Known rows, with every step that occurs:
zifib > fomeb > dubu > zeli > buze > porog: [  5.0   7.5 -36.2 -12.2 -24.5  -1.9 -68.2  22.0  14.3 -54.8   8.0   3.1
 -16.4  17.4  83.3 -70.6  -5.7  10.1]
dubu > zeli > buze > porog > zifib > fomeb: [ 15.3  15.4 -19.6   0.4 -38.2 -12.5 -42.9  17.1   1.2 -48.7  20.8  -4.7
  22.2   6.2  51.5 -25.8   4.9   4.9]
porog > zifib: [ -6.9  -9.4   3.6   5.2 -14.6 -12.8   0.3   8.6   0.7  -1.7  24.7 -37.0
  32.0   7.7 -34.7  22.0  25.8   0.8]
buze > porog > zifib: [  0.2  -5.5  -2.0  -1.4 -31.4 -27.8 -10.3   4.6   0.2 -15.1  21.8 -14.6
  31.5  11.0 -43.1  18.8  12.5   6.6]
zifib > zeli: [  3.6 -17.8   5.1 -13.2  17.9  -0.9 -23.1 -29.5  -3.4   5.6  27.1  -2.7
   7.4  11.6   7.0  24.6  21.4   6.9]
fomeb > dubu: [-18.2 -18.4 -14.8  -3.1  -1.6  -3.9 -23.1  13.5  13.1  -7.3  11.2 -26.5
  -7.5  20.3  -6.1 -24.4  14.7   6.1]
porog > dubu: [-12.0 -11.9   2.2 -34.0  10.2  -5.1  -0.6  -8.6   6.1   7.8  17.9 -30.9
  27.8  31.4  14.4  28.9  32.0   5.8]
zeli > dubu > porog: [-12.7  -0.6 -26.2 -19.2   8.8   4.4 -19.1 -38.1   9.2  15.7  29.4 -22.8
  27.7  -8.1  15.3  13.0   8.7   1.2]
dubu > zeli > buze > porog: [ 19.1   1.7 -37.9 -43.1 -17.0  13.5 -64.7 -14.3  18.3 -15.8  27.0   6.4
   5.1  -3.4  82.6 -28.4   7.1  23.6]
fomeb > dubu > zeli > buze > porog > zifib: [  5.3  -1.7 -35.6 -13.4 -35.0  19.4 -60.2  34.1  15.5 -41.2  26.3 -18.7
  23.8  41.8  47.6 -29.4   4.3  12.6]
zeli > buze > porog > zifib > fomeb: [  7.4  17.2 -12.5  -4.6 -44.5 -26.7 -26.2  19.6  10.2 -46.5  15.4  -1.1
  15.2  29.7  -7.9  -3.2  -0.5   1.3]
fomeb > dubu > porog > zifib > zeli: [-18.9 -16.9  -1.4  38.1  -0.8   4.9 -26.5   4.8 -29.4  -9.9  27.5 -18.5
  37.4  41.4 -41.2  24.9  12.5  -2.7]
buze > porog: [  1.3  -8.2 -13.9 -21.3 -15.0 -27.0 -25.8 -15.7   9.6  -5.1  15.3   2.1
   2.8  -6.2  -7.6  -4.8   7.6  15.2]
dubu > zeli > buze > porog > zifib: [ 17.8   3.6 -28.0 -22.0 -32.3  12.1 -49.5   7.7   8.6 -25.1  33.3 -10.2
  34.3  13.1  49.8  -7.1  10.6  15.0]
fomeb > dubu > porog > zifib > zeli > buze: [ -8.9  -5.3 -21.5  11.3  -9.2  29.5 -48.7   7.5 -10.6 -18.9  32.7  -4.9
  33.9  68.8 -10.6  25.0   5.9   2.3]
notik > fomeb > dubu > zeli > buze: [  1.6 -16.4 -12.3 -33.9  -1.0  31.2 -59.0   2.7  15.7 -24.6   7.7 -20.5
  -0.5   3.0  57.9 -61.9  14.4  21.7]
fomeb > dubu > zeli > buze > porog: [  6.3  -4.7 -44.5 -31.4 -17.9  20.0 -73.5  12.6  24.6 -32.0  19.7  -0.8
  -5.8  25.2  80.9 -52.7  -0.2  21.0]
fomeb > dubu > porog > buze: [-19.9 -10.2 -14.4   1.4  -0.3   7.7 -12.0  21.0 -14.9   6.6  -2.7 -19.9
   2.0   3.3   0.4  -7.5  19.1   4.6]
zeli > buze > porog: [ 11.8   3.5 -32.3 -46.8 -23.9  -1.0 -46.3 -11.8  27.6 -15.5  20.7  11.6
   1.3  21.6  20.1  -8.1   2.0  19.7]
notik > fomeb > dubu: [-15.6 -25.7  15.4  -9.9   0.6 -10.4 -21.5  -1.0   4.7 -14.5  -1.8 -26.3
  -2.0  -0.7 -37.3 -36.9  15.2  12.8]

Rows:
[ -7.4  -2.1  -7.3  35.6 -31.0 -27.3 -31.4  41.5 -11.6 -56.0   9.6 -24.7
  14.2   5.4  19.1 -45.2   3.8  -4.0] | buze > porog > zifib > fomeb > dubu > zeli
[-14.6  -7.8  -2.1  41.2 -14.0 -12.5 -19.1  43.7 -10.7 -41.9  11.6 -44.9
  12.5   6.2  25.6 -41.6  18.3  -9.8] | porog > zifib > fomeb > dubu > zeli
[  4.4   5.5 -19.2 -65.5 -15.1   6.3 -33.9  -8.5  22.6 -15.0  20.9   3.1
  24.6  60.0  41.4  23.0  12.3  18.6] | zeli > buze > porog > dubu
[ 21.1  -2.3 -17.3 -43.2  -9.1   8.9 -56.1 -26.5  12.4 -18.3  29.4  29.3
   4.2  40.9  32.3  19.6   1.1  19.1] | zifib > zeli > buze > porog
[ -7.3   4.0 -14.3 -34.0   6.8  18.8   2.9 -17.7   2.0  17.4  14.5 -26.6
  23.1 -12.1  34.8  29.9  19.3  -0.2] | zeli > dubu > porog > buze
[-23.0   0.7  -4.4  23.4  -4.3 -14.3  -5.1  30.9 -24.9 -18.3 -13.8 -16.6
 -10.4  -5.7   4.8 -23.3  13.7  -6.4] | zifib > fomeb > dubu > porog > buze
[  0.3  -8.3 -39.1 -26.6  -4.5  37.2 -63.8  15.0  24.6 -18.1  21.2 -22.8
  -5.5  24.1  89.5 -50.2  13.4  15.1] | fomeb > dubu > zeli > buze
[  1.6 -10.4  -8.8 -39.0   0.9  -3.9 -29.9 -13.1  -5.1  -6.8  22.7 -13.8
  34.1   5.7  71.1   4.9  23.7  15.9] | buze > porog > dubu > zeli
[ -1.9   2.4 -31.1  -4.7  -6.8  13.6 -56.8  26.8  15.0 -41.1   9.1 -17.8
 -19.1  17.8  88.2 -68.3   6.8   3.7] | zifib > fomeb > dubu > zeli > buze
[  3.7  -1.0   0.3 -29.0  23.7  30.7  -5.6 -35.2 -10.4  13.5  24.1  -8.6
  26.0   7.2  44.4  57.5  19.7  -1.9] | zifib > zeli > dubu > porog > buze
[ 11.0  -2.4   3.1 -18.7 -11.1   1.0 -10.7 -24.1   7.8 -23.9  41.8 -12.0
  46.5  43.4  -1.6  58.4   4.3  -1.9] | buze > porog > zifib > zeli > dubu
[-27.0 -15.1 -24.7  10.4   0.5  -5.3 -31.5   0.6  -8.5   4.2  12.9 -16.2
   4.6   5.2 -14.6 -24.0   8.7   5.9] | fomeb > dubu > porog
[-13.2 -11.0 -11.6  18.2   0.7 -12.6 -32.1  19.8  -3.6 -32.6   5.4 -26.4
 -14.5 -11.2  60.3 -64.0  13.5  -2.0] | zifib > fomeb > dubu > zeli
[ 12.6  -3.0  -3.2 -15.8  -8.3  22.7 -30.5  -4.7   6.4 -14.2  37.2 -10.9
  32.3  56.5   3.0  45.2  20.7   5.2] | porog > zifib > zeli > buze
[  9.1 -10.2  10.2   5.1 -14.8 -17.4 -19.9  -9.1 -14.8 -17.9  31.3   2.5
  35.1  29.1 -30.5  45.3  11.9   5.3] | buze > porog > zifib > zeli
[-16.0  14.6  -8.1  23.2 -13.2 -20.1   3.8  -8.7  -7.9 -18.6  24.6 -35.7
  42.6  -2.0 -16.0  15.9   6.0 -18.0] | zeli > dubu > porog > zifib > fomeb
[ -5.2  12.0 -16.8   8.6 -47.2 -17.4 -36.2  45.0  14.3 -64.5   8.2  -8.4
   5.6  58.5 -14.0 -26.6  -7.6  -0.6] | zeli > buze > porog > zifib > fomeb > dubu
[-28.7  -3.4 -14.8  34.3  -4.4 -28.1 -26.4   9.8 -14.1 -19.3   0.8 -13.1
  -6.4  -2.6 -13.6 -40.9   2.4  -4.9] | zifib > fomeb > dubu > porog
[-15.8   0.1   1.0  35.3 -36.6 -43.8 -12.4  42.4  -4.9 -54.9   3.8 -19.4
   9.0  28.7 -44.1 -23.7  -0.7  -6.0] | buze > porog > zifib > fomeb > dubu
[ -6.0 -11.3   2.7  25.9   0.4  -3.4 -16.1 -23.0 -34.7   6.1  35.0 -10.6
  48.3  12.9 -38.6  49.9  19.3  -1.4] | dubu > porog > zifib > zeli
